In the rows, 128 means zero.
Known rows, with every step that occurs:
v > t > z: [130 136  87 144 111 168 108 102 153 115 133 124 147 107 173 113 149 123
 123 134 108  84 134 141 107 178 128 114 112 115 103 123 146 165 152 132
 153 171 142 111 171 145]
m > v > t > d > s > a > x: [149 142  88 135 124 196 123 111 162 162 141 140 125  95 209 113 161 119
 130 103  84  87 142 104 111 156 131  74  99 127 121 129 159 170 140 149
 132 201 188 130 118 160]
c > s > d > z: [147 125  77 166 150 191 123  93 179 171 153 138 152 120 158 129 167 111
 110 141 118 129 143 122 118 139 114 117  86  97 100  88 145 200 143  93
 138 186 124 107 131 176]
d > s: [141 123  84 162 139 206 106 119 192 141 157 136 148 128 164 126 154 126
 111 120 131 102 127 136 121 121 130 132 105  81 112 117 133 170 148 128
 137 186 152 112 134 152]
h > n > z > x > a: [123 154  69 188 108 181 145 128 156 111 130 127 146 126 158 134 140 155
 156 183 108  68 105  88 116 139 154 137  79  85 101 124 151 157 125 181
 114 138 207 107 107 108]
r > z > d: [131 137  72 163 148 153 141 115 148 145 148 100 160 126 149 130 146 138
 149 147 132  98 102 134 134 136 140 106 105  85  85 120 153 203 114 152
 160 134 178  89 111 115]
s > a: [143 120  91 145 152 197 131 110 174 140 160 135 157  98 162 134 148 105
 138 140  97  97 126 119 117 119 140 125  87 121 109 119 157 157 152 155
 136 138 156 110 135 163]
m > v > t > d > z > r: [121 137 110 130  97 167 115  88 162 134 134 125 167 133 166 126 139 126
 141 126 112 105 140 124 114 184 120  94  92 143 124 114 166 179  76 117
 151 205 215 115 115 140]
j > z: [140 142  72 145 143 192 113 117 160 122 151 114 165 120 168 117 140 129
 138 150 105 101 125 140 134 160 139 118 103 104  96 116 145 181 126 158
 151 151 126 105 158 138]
d > t > z > n: [132 114  75 153  87 171 101  93 153 121 135 141 154 149 173 120 137 121
 101 144 135  93 125 143 115 173 131 120 113  99 111 122 122 154 148 156
 122 162 174 116 142 136]
d > z > x: [106 136  67 156 128 189 130 102 191 136 130 131 149 148 140 135 166 152
 133 154 144  85 148 131 109 148 157 117 107  94 107 100 118 167 137 149
 163 162 180 115 144 130]
r > z > d > t: [118 132  85 161 132 142 128 111 131 163 142 102 157 134 160 144 145 150
 151 148 131 101 116 138 139 146 124 106 118  67 107 130 128 206 122 156
 144 145 192  86 119 120]
r > z: [130 135  75 145 151 170 116 122 167 132 149 104 167 136 155 126 145 127
 138 155 126  98 111 129 142 146 139 123 100  82  99 113 156 196 128 132
 169 138 140  98 141 136]
z > n > h > a > x: [141 151  92 182 149 223 120  99 176 120 155 119 123 128 185 126 154 131
 126 172 133  60 123 110 133 144 171 120  74  84 112 143 156 144 146 180
  95 144 182 148 114 132]
m > v > t: [ 96 135 101 139 115 166 101 128 148 117 139 109 144 102 181 119 131 127
 154 129 104 102 123 132 116 177 153 122 104 137 134 128 169 172 105 130
 164 183 179 118 144 151]
z > t > d > s > a > x: [168 126  75 164 134 207 148  90 163 180 147 150 150 124 196 139 175 134
 123 102 115  82 135 117 120 138 132  93 100  88  99 126 121 170 168 169
  97 176 173 126  95 157]
j > z > t > v: [144 128  50 148 125 181 125  99 118 133 134 101 187 121 181 116 150 131
 131 136  95  68 122 143 128 191 150 125 113 113 101 135 130 194 123 157
 153 157 160 110 143 128]
c > s > a > h > n > z > j: [139 127 100 172 168 158 169  97 160 129 138 136 172 123 176 155 143 128
 110 196  76 109 121  89 133 132 164 117  30  91 125  91 137 158 141 102
  96 148 157 131  80 162]
s > d: [123 122  87 156 138 192 122 108 179 154 161 133 154 107 163 127 145  96
 148 126 109 110 107 127 116 138 125 138 100 111  82 128 157 162 147 142
 117 166 159 106 117 156]
m > v > t > d > s > c: [149 132  70 149 126 185 102 118 163 155 158 138 150 109 203 129 168  99
 164  65  85  93 116 119 113 168 126 123  97 113 129 132 170 168 124 122
 143 214 176 136 128 154]
a > s > d > z: [137 111  78 164 148 194 122 104 189 186 164 143 146 120 155 124 166 114
 108 143 133 107 121 114 121 157 126 103  89 117  99 101 145 192 131 137
 118 175 148 125 120 172]
x > a: [149 135  89 164 131 193 112 120 167 130 152 131 131 103 155 142 146 120
 148 152  99  91 119 110 109 148 130 138  86 118 102 134 158 169 126 178
 151 165 155 108 121 146]
n > z > x > a > s > c: [134 149  45 202 153 210 143 140 174 169 161 136 145 105 155 159 179 156
 158 158 103  69  88  86  93 174 162 124  70  86 109 106 140 173 107 200
 123 155 162 157 125 133]
c > s > d > t > z > n: [143 115  68 174  93 186 121  87 150 156 141 136 155 120 182 127 143  98
  91 134 117 121 122 133 113 171 119 116 107  99  96 107 127 171 157 120
 105 199 150 122 132 158]
h > n > z: [131 131  84 166 129 161 120 120 161 107 149 126 165 144 173 104 132 141
 129 162 127  99 104 116 140 120 137 144  75  79 111 114 167 162 136 134
 109 122 172  96 117 134]
n > h: [114 133  94 158 151 193 108 105 198 129 169 120 151 125 164 120 153 126
 135 169 118  84 114 123 134 147 156 138  87  87 121 135 150 147 126 132
 127 162 140 129 139 149]
m > v > t > z > r > w: [110 151 128 147 107 176 127  93 136 125 139  85 177  99 155 123 127 131
 132 150 104  85 127 139 120 200 127  83 114 128 107 117 155 184  93  96
 156 200 212 119 125 112]
z > d: [128 130  83 170 134 167 139 111 161 139 152 119 142 115 156 129 145 136
 146 128 132 104 108 142 113 127 141 125 104 112  94 130 146 168 122 169
 143 155 184 102 102 132]
j > z > x: [113 156  52 155 128 202 138 121 169 123 132 107 163 120 157 128 145 147
 153 151 111  84 123 141 123 164 168 113 118  99  88 114 118 167 125 179
 157 163 154 117 160 117]
h > n > z > x > a > s > c: [138 149  41 207 135 205 153 142 160 149 145 128 148 112 167 150 166 147
 163 156 101  66  82  82 115 153 164 134  63  86 113 116 157 165 125 203
 105 147 182 146 107 129]
c > s > d > t > v: [143 116  70 155 128 183 124  97 148 186 144 114 143  98 187 125 159 102
 108 123  94 110 126 129 112 148 107 144 118 108 112 127 128 185 153 113
 145 217 154 118 128 176]
c > s > d > t > v > m: [133 112  45 164 125 172 147  95 141 170 137 122 150 116 178 129 161  93
 105 115 110  93 117 136 103 156 107 132 123 100 114 135 143 179 172  97
 127 244 163 133 154 193]
d > z: [136 124  85 147 141 179 103  98 183 135 147 141 152 147 150 123 160 134
 119 151 135 100 145 129 119 142 127 121  90  98 114 103 143 183 136 129
 156 148 151 102 142 150]
x > a > h: [134 141 104 152 144 182 120 109 176 125 155 136 115 113 162 157 146 115
 158 164  90  85 130  92 122 170 135 138  63 118  96 139 154 164 124 177
 136 177 144 126 107 161]
r > w: [141 141 102 167 155 175 136 110 173 137 170  94 145 118 158 126 152 129
 140 143 130  88 124 134 133 135 133 123 119 103  97 117 132 178 133 138
 158 165 174 115 113 130]
m > v > t > d: [129 133  91 132 101 150 119 114 153 127 148 115 134 109 196 107 138 114
 157 109 101  98 113 121 121 178 143 118 107 154 121 136 173 159  98 137
 163 198 181 121 121 147]
v > m: [117 120  63 161 136 174 139 115 174 112 148 132 150 141 152 129 147 115
 133 130 143  87 107 143 109 140 141 131 105 101 108 128 163 155 156 131
 134 186 155 126 159 169]
z > x > a > s > d > t > v: [126 124  51 173 107 204 151 114 153 204 134 120 118  80 169 149 166 116
 133 141  88  57 107  95  94 186 136 122 124 134 101 150 114 172 131 208
 132 222 214 146 108 144]

Rows:
[144 130  97 180 144 208 119  99 178 111 172 123 144 120 176 131 143 113
 132 165 123  64 113 109 142 136 173 138  72  98 120 147 162 137 134 155
  96 147 193 141 122 132] | z > n > h > a
[142 121  58 170 166 210 124 131 183 167 169 124 149 111 170 142 170 117
 143 110 122 101  94 129 118 146 148 141  84 110 117 114 154 171 137 171
 142 168 121 150 131 172] | a > s > c
[139 141  85 146 158 208 135 109 174 148 144 134 138 106 169 128 158 127
 134 147 108  92 135 121 111 126 138 107  87 105 102 116 152 163 165 179
 136 134 146 118 126 163] | s > a > x
[142 120 104 162 165 187 153  98 180 160 165 151 135 100 167 155 161 117
 136 130  95  91 139 105 121 121 136 100  74 103  98 129 133 166 146 156
  99 172 187 122  88 158] | z > d > s > a > h
[125 122 106 153 161 151 155  96 163 121 138 150 179 134 170 151 139 124
 132 195  75  87 114  86 130 140 160 120  33  96 118 113 144 143 144 129
  81 116 195 122  72 141] | s > a > h > n > z > j
[118 123  91 168 149 158 125 112 170 133 145 139 183 145 150 135 146 152
 113 181 115  99 101 126  98 152 154 125  75  81 114  98 124 162 117 120
 129 135 178 115 106 121] | n > z > j
[157 133  86 157 119 178 120 110 184 142 154 129 133 113 198 121 162 116
 129  85 114  89 137 129 115 139 116 116 121 111 107 131 130 165 144 141
 134 217 175 121 133 152] | v > t > d > s
[151 148  97 159 155 210 127 108 155 143 139 122 117 113 175 133 156 144
 132 142 132  83 131 122 127 122 138 128  88  89  98 132 155 164 167 175
 136 148 151 116 129 148] | h > a > x
[127 122  76 160 124 132 125  98 127 162 148 121 154 131 173 111 158 160
 115 154 116  77 115 123 105 150 112 123 108  85 115 133 124 187 114 151
 131 146 222 101 108 119] | n > z > d > t > v
[125 111  77 141 120 175 112  94 150 179 145 126 152 110 180 122 155  95
 128 122  90  87 120 128 111 154 102 146 122 112 104 150 136 171 154 143
 131 185 192 108 122 154] | s > d > t > v
[117 109  45 169 125 144 144 100 128 125 140 128 191 157 165 116 159 146
 112 146 134  50  99 127 101 182 147 129  98  82 116 129 149 178 132 110
 111 163 197 127 144 144] | n > z > t > v > m
[146 135  97 162 164 166 154 107 164 122 157 130 152 117 189 134 140 127
 120 180  88 109 131  81 151 121 145 126  37  90 119  98 165 167 146 114
  96 145 132 126 111 178] | c > s > a > h > n > z
[139 128  78 172 147 197 136 110 176 163 160 119 147  96 170 131 149 102
 127 126 110 133 113 129 117 131 127 137  96 106  91 106 150 178 144 113
 134 197 122 116 124 176] | c > s > d
[133 125 101 139 148 178 147 100 172 115 148 134 142 114 181 142 135  95
 155 151  86  90 130  97 153 120 147 136  58 120 108 136 169 142 165 161
 106 141 164 117  99 172] | s > a > h > n
[124 141 116 180 116 129 135 102 123 135 145 138 123 127 181 154 137 157
 164 186  93  83 120  78 137 159 116 124  57  75 113 152 145 175 116 189
  70 145 220 100  67 126] | x > a > h > n > z > d > t
[147 115  78 159 110 163 140  94 155 146 154 125 159 139 185 132 153 130
 153 107 132  93 107 134 130 157 145 137 109 115  97 135 131 158 125 156
 126 175 166 116 101 143] | z > t > d
[117 130  84 173 132 198 110 106 203 104 169 121 154 139 170 117 141 113
 129 166 131  80 110 123 126 152 175 133  86 101 117 132 149 139 116 155
 110 154 178 141 119 137] | z > n > h
[164 126  88 195 154 219 126  75 177 151 173 138 147 114 173 136 163 100
 105 170 115  86 139  93 138 143 148 112  60  87 113 113 160 174 141  99
  81 172 171 139 121 155] | c > s > d > z > n > h > a
[101 130  66 148  90 178 126  96 156 144 118 130 148 135 159 135 154 154
 123 148 131  81 130 144 114 172 145 119 129  80 106 121  99 146 160 150
 146 181 166 119 163 125] | d > t > z > x
[132 137 104 175 139 150 138 106 155 112 130 144 153 140 165 158 138 135
 143 208  77  80 106  77 121 167 150 134  33  93 110 126 147 157 118 152
  93 142 193 118  61 126] | x > a > h > n > z > j
[150 121  90 195 151 219 132 113 184 136 182 115 128 112 180 129 146 121
 107 166 140  65 100 101 147 145 186 121  73 115 128 138 155 144 121 172
  92 166 177 169 117 148] | z > n > h > a > s
[119 168  69 156 134 198 144 114 166 119 133 119 128 108 160 162 148 140
 176 182  75  67 136  97 123 200 163 110  82 111  79 132 123 168 113 208
 140 179 151 133 134 124] | j > z > x > a > h
[110 129 100 162 146 140 142 103 167 109 131 135 169 161 169 143 135 139
 129 192 104  93 105 102 133 153 160 136  46  82 113 115 136 148 128 123
  95 136 185 121  73 131] | a > h > n > z > j
[130 138  85 161 108 150 135  96 136 126 130 118 142  95 167 117 148 133
 134 126 111  83 126 147  99 169 129  98 116 122  89 132 142 173 135 152
 144 166 180 103 139 127] | v > t > z > d
[136 100  68 174 147 194 148  88 144 194 167 127 136  97 185 132 171  96
 105 149 110  33  96 100 135 170 134 119  98  98 130 177 158 156 165 123
  67 225 196 168 151 181] | n > h > a > s > d > t > v > m
[153 121  94 137 120 183 123 112 162 151 157 142 142  86 200 118 151 100
 135  96  76  91 133 103 118 152 132  91  99 143 130 130 166 164 127 122
 133 204 198 123 124 159] | m > v > t > d > s > a
[116 123  99 167 119 155 126 105 145 157 147 122 138 121 167 142 147 148
 148 129 133 107 123 146 118 136 125 125 117  92 114 137 120 172 130 172
 128 168 198  99 112 136] | z > d > t
[120 132  96 146 134 167 131 108 176 103 139 120 132 142 181 133 133 115
 152 147 117  98 121 114 156 132 147 153  71 107 105 137 159 146 150 153
 122 164 155 118 100 160] | a > h > n
[143 131 108 166 161 207 116  99 173 134 173 121 139 105 170 134 155 124
 136 166 111  67 119 109 148 133 159 141  74  84 121 150 164 145 143 130
 110 152 154 128 142 144] | n > h > a
[137 115  94 177 122 199 120 120 156 199 162 137 120  83 174 156 150 111
 137 143  97 101 106  99 113 171 110 120  98 118 110 142 136 182 131 191
  98 201 167 130 108 172] | x > a > s > d > t
[140 128  89 141 104 173 107 118 167 141 149 129 134 112 199 109 147 117
 131  91 106  96 124 121 122 166 133 108 112 129 126 132 157 168 113 117
 147 225 186 122 126 149] | m > v > t > d > s
[165 142 110 158 140 176 151  70 188 152 166 109 171 151 146 133 160 128
 126 139 139  89 141 127 133 141  99  95 110 107  86 109 130 188 101 124
 144 187 211 112  83 119] | t > d > z > r > w
[142 120 101 183 167 223 136 103 178 186 190 124 133  78 177 134 161 106
 127 159 109  74  93  93 150 144 155 124  72 104 106 148 166 154 140 140
  74 178 153 150 118 163] | n > h > a > s > d
[118 121  78 157 123 138 139  91 129 114 134 116 170 158 194 119 145 142
 132 164 108  60 114  99 148 175 152 151  66  92 112 139 147 170 128 132
  98 140 196 120  85 136] | a > h > n > z > t > v
[134 122  28 156 124 170 145  98 113 119 125 109 190 139 170 118 152 124
 127 131 112  51 111 149 118 199 151 113 118 106 102 143 144 188 141 140
 135 184 170 122 170 146] | j > z > t > v > m
[165 129  62 185 157 217 121 134 170 168 168 133 132  90 164 157 172 111
 154 127  93  88  94 102 107 162 139 137  71 118 115 127 165 178 125 198
 141 175 129 149 122 168] | x > a > s > c
[160 145  78 202 155 176 135 111 150 144 158 157 144 122 176 160 169 129
 168 143  74  74 111  73 126 137 116 131  33  55 101 138 166 180 131 167
  66 150 197 117  63 128] | x > a > h > n > z > d > s > c
[134 115  40 148 133 169 142 105 161 117 137 121 152 138 157 108 156 103
 112 126 127  61 106 139 100 149 136 137 114 119 107 141 165 161 154 128
 162 194 174 130 157 164] | t > v > m
